Each row was made from one walk, in order. Every step used is in the known rows, and no mark comes twice. Write each row's walk.
Known rows
norer-kopo-toviz-ziga-pokov: [  1 -42  -9  24 -15   8  -5  10 -18 -16  22 -27 -42  -8 -22  29   9  46
  26   2 -33   0 -13 -22  27]
pokov-kopo-toviz-ziga-tuzam-nizug: [  9 -29  20  11 -23 -12   2   8  10   0  25 -56  29  32  20  14  26   2
   5 -31  -6 -25  -9  26 -13]
rugo-ziga-tuzam-kopo: [ -3  52   3  12  -2  13  -1 -25  16  -4  -1   6  54   2  33  16 -16 -29
 -20  28  36 -25  18  -3 -39]
nizug-tuzam: [  1  29 -21  17  16   0 -15  43  -7   7  17  31  21  12  15 -50  32 -27
 -27  23 -17   8 -21 -34   7]
toviz-ziga-pokov-kopo-vefop: [  2 -39  22 -37  -5 -11  11 -18 -24  14 -44 -38  -1 -19 -22  -2 -20  48
  27 -14 -11  12   9  45  33]
pokov-kopo: [-13   0   1 -42  -4  -8  -4  44   1   7  -3   2  12 -10  52 -49 -24 -34
  -3  -6 -13   5  -3 -18  -1]
nizug-tuzam-ziga: [ -1  15 -24  43  15   3  -8  41  10   2  23  40  31   4 -38 -39  11 -27
 -15  20 -32  15  -1 -52  24]
toviz-ziga-tuzam-nizug: [ 18  -6  10  35  -9  15   3 -28   8   0  13 -26  59  20 -17   0  34  -1
 -22 -20   9   0 -10  23  -5]
norer-kopo-pokov: [ 15  13 -27  -9   3   4  -3  30  16  -1  38  20  43 -11  10  12   9 -42
 -33  15 -26  44   7 -22  12]
norer-kopo-rugo-ziga: [-12  -4  -5  -1  11 -14  -7 -35   7 -15  41  50 -56 -22  19  33  12  -3
  10  -8  14   9  -8  11  -7]
nizug-tuzam-kopo: [ -3  52 -27  32   6   8 -11  50   0   0   4  15  71   1  14 -31  50   5
 -48  46  -8  14  -7 -57  -5]
pokov-kopo-toviz-ziga: [-15 -28  11   5  -9 -12 -12  43  -2  -4  19 -22 -71   7  37 -17  12  14
  28 -36 -29 -27 -26 -19  11]
rugo-ziga: [-13  26  -4  10  14   5 -15  -7   8  -5  -5  51 -44   4  47 -15 -11 -21
   2   9  17 -17 -13 -11 -12]
pokov-kopo-rugo-ziga-tuzam: [ -4   1  21 -44   4 -18   8 -47   5   8  27   7 -25   6  26  16 -39 -24
  22 -25  26 -29  12  62 -33]
pokov-kopo-rugo-ziga-tuzam-nizug: [  4  -3  17 -20  -5 -19  11 -61  15   6  11   2  30  20  26  30  -3  -2
  -1 -18  39 -13  14  81 -42]
ziga-pokov: [  1  -2 -12 -17   1  18   3  14 -17   4 -39   3  -5  -7  -7 -30 -31   5
  -3  19  -4  17   3 -17   9]
rugo-ziga-tuzam-nizug: [ 10  24   4  19  -1   4  -1 -40  19   0   2  20  55  30  32  15  -2 -31
 -25  16  39 -17   3  36 -35]
toviz-kopo-rugo-ziga-tuzam-nizug: [ 35  26  11   0  15   9  -2 -88  22  -9   8  20   2  18   1  58  -5 -22
 -19 -17  38 -20 -10  75 -33]
ziga-pokov-kopo: [ -5 -14  -3 -54 -10   5   8  25 -17   9 -33 -15  23 -10  18 -39 -58  16
   3  13 -19  11  15   1   1]
tuzam-ziga: [-10   1 -10  22   5  11  -1  28  15  -4  -4  31  -4 -18 -26 -31 -22 -45
   2  -3 -17  18   7 -58  24]
pokov-kopo-vefop: [ -9  -6  17 -58   3 -32  -1  33  -3  18 -29  -2  17 -24  32 -26 -16 -59
   3 -11   3  19   4   6  21]
tuzam-nizug-vefop: [  3   6 -22  13  -1  18 -12  31  19  -4  -3  14  83  16 -13 -17  62 -10
 -48  12  18  48 -18 -60  11]
ziga-pokov-kopo-rugo: [ -4 -32   3 -57  -4  -6  17  -4 -22   9 -24 -14 -35 -16  -9 -14 -35  36
  18 -13  -6  21  13  28   2]
norer-kopo-toviz-ziga-tuzam-nizug: [ 15 -30   5  41 -24  -7  -5  -3  10 -15  56 -40  47  17  -7  49  53 -15
  -7 -15  -5  -5 -15   6   4]
kopo-toviz-ziga: [-10 -16   2  41   3   2 -16  30  -4 -11  12   0 -95  10  10  -9  33   3
  22 -28 -16 -20 -35 -37  18]
toviz-ziga-pokov-kopo: [ -2 -32   6 -20 -14  13   6  -1 -18   4 -18 -33  -4  -7  -3 -28 -28  75
  20 -11 -29  -3   2  15  11]
ziga-tuzam: [  7  17   2 -20   1   6   0  13   0   8   6  -5  31   3   8 -28 -24 -73
 -14  -2   8  -2   2 -11  -8]

Which walk is each row?
[  2   8 -17  68  -4  16  -6  23 -21  -8  -2 -30  -4  19 -36  12  59 101
  -5  37 -27 -13 -14 -31   7]	nizug-tuzam-kopo-toviz-ziga-pokov
[-11 -15   6 -47   2 -18   5  13  -5   6   3   6 -44 -18  22 -25  -3 -12
   9 -33  -3  14  -3  10  -3]	pokov-kopo-rugo
[ -7  16  -8  15   5  15  10 -58  -6  -8 -40  21 -46 -14 -13  37   0  81
   4  25  33   3  19  19 -23]	tuzam-kopo-rugo-ziga-pokov
[ 20  23  10 -36  22  -2 -14   1   3   4 -38  16  -6 -26   7   1 -17 -77
 -15 -11   3  14 -19  -2  30]	toviz-kopo-vefop
[ -5 -44   0 -31  -5  -3  24 -11  -4   4 -20  -5 -22 -24 -63  -5 -48  36
  31 -16 -22  25  33  11  17]	tuzam-ziga-pokov-kopo-rugo
[  2  13  10  -7  16  -5   4 -59   3   2  19  28 -51   7  -2  22 -17 -34
  12 -17  38 -22   2  46 -26]	kopo-rugo-ziga-tuzam
[  7 -25   7  19 -14  -5  -9  12  -2 -12  67 -34  -6   2  -7  27  18 -33
  17 -21 -20 -21 -17 -19  12]	norer-kopo-toviz-ziga-tuzam
[  0 -31  -2  31  -4  14  -4  11 -23  -7 -16 -21 -84  10 -22   3   7  54
  30  -9 -20 -14 -20 -13  20]	kopo-toviz-ziga-pokov
[ 11  22  -4  16   2  19  -7 -31  29  -3  19  18 104  38  -9  25  29 -20
 -38  23  47   2  -1  -5 -22]	rugo-ziga-tuzam-nizug-vefop
[  3 -27 -13  -6   5  -8  18   1 -10  10   5   2  13  -5 -75 -11 -19  53
  18   7 -37  22  25  14  17]	nizug-tuzam-ziga-pokov-kopo-rugo
[ -7 -26  -3 -27 -12   8  16  20   1   5 -25  -7  32 -16 -34 -28 -73  13
  17  11 -36  16  34 -16  17]	tuzam-ziga-pokov-kopo
[ -4 -23 -13  15  -3 -11   4  54  -4   6   5 -10  12  19 -35 -10 -32  20
  19  30 -53  -7  14 -24  18]	nizug-tuzam-ziga-pokov-kopo-toviz
[  3  23   3  -9  -2   3  13 -16  -1   1   4 -18  21 -16 -19  14  20 -25
 -19  -8  28  13  18  -3 -20]	ziga-tuzam-kopo-rugo
[  6   6  10  23  -3  13  11 -42  -4  -5  19 -30  -8 -16 -44  24  46  32
  -3 -34  16   1   4  10  -7]	toviz-ziga-tuzam-kopo-rugo
[-16  33  -3  23  10   1  -2 -33  11 -11 -10  39 -56 -14  17  24  31  28
  -2   4  36  -2   2   0 -26]	tuzam-kopo-rugo-ziga
[ -1 -21  14 -69  -3 -18  12   9 -21  21 -60 -25  25 -20   0 -14 -44  -9
  11  10   0  24  22  29  23]	ziga-pokov-kopo-vefop
[-14 -12   4 -18  -6  -9  -4   7  -6  -1 -21   2 -61  18  49  11 -55  26
  35  21  -3 -37   3  19 -20]	rugo-ziga-pokov-kopo-toviz
[ -1  45 -10  17  13 -17  -7  33  -5  12 -22  10  69 -11  -3  -6  61 -20
 -42  40  10  26   0 -28  18]	nizug-tuzam-kopo-vefop
[ -6  24 -16  81   2   3 -17  45  -3 -11  28  -9 -15  18   0   3  88  50
 -12  16 -21 -22 -29 -54   4]	nizug-tuzam-kopo-toviz-ziga
[ 12   8   9  14   6  -8   7 -71  14   0  10  21  -1  22   0  40  19 -11
  -9 -14  49  -6   2  67 -34]	kopo-rugo-ziga-tuzam-nizug
[ -3  10  -9   1   8  17  -3 -27  -8  -1 -33  32 -31   7  14  -5 -43  25
   8  31  12 -11   5  13 -12]	rugo-ziga-pokov
[  1 -25  22 -10 -14 -13  -2  21  -1   2  37 -48 -22  17  19  -3 -14 -18
  28 -37 -17 -44 -12   5  -5]	pokov-kopo-toviz-ziga-tuzam
[-12 -39  -1 -12 -14  -6  10  41   1  -1 -20 -20 -24  -2 -25  -4 -61   7
  37   6 -36   1  23 -29  16]	tuzam-ziga-pokov-kopo-toviz
[  7  22   6  26 -11  24   3 -11   2  -5  10 -35  50  -7 -12  -1  23   9
 -16  -5   6 -10   6 -15  -9]	toviz-ziga-tuzam-kopo
[ -7  29   2  -8   4 -12  -1  21   2   6 -48   2  29 -32  11  -1  31 -39
 -22  16  25  32   9 -31  18]	tuzam-kopo-vefop
[ 13  25   2  -7  30  10 -16 -53  13 -13  -3  52 -97  -7  21  25 -17  -9
   4 -22  13 -22 -27  26 -10]	toviz-kopo-rugo-ziga
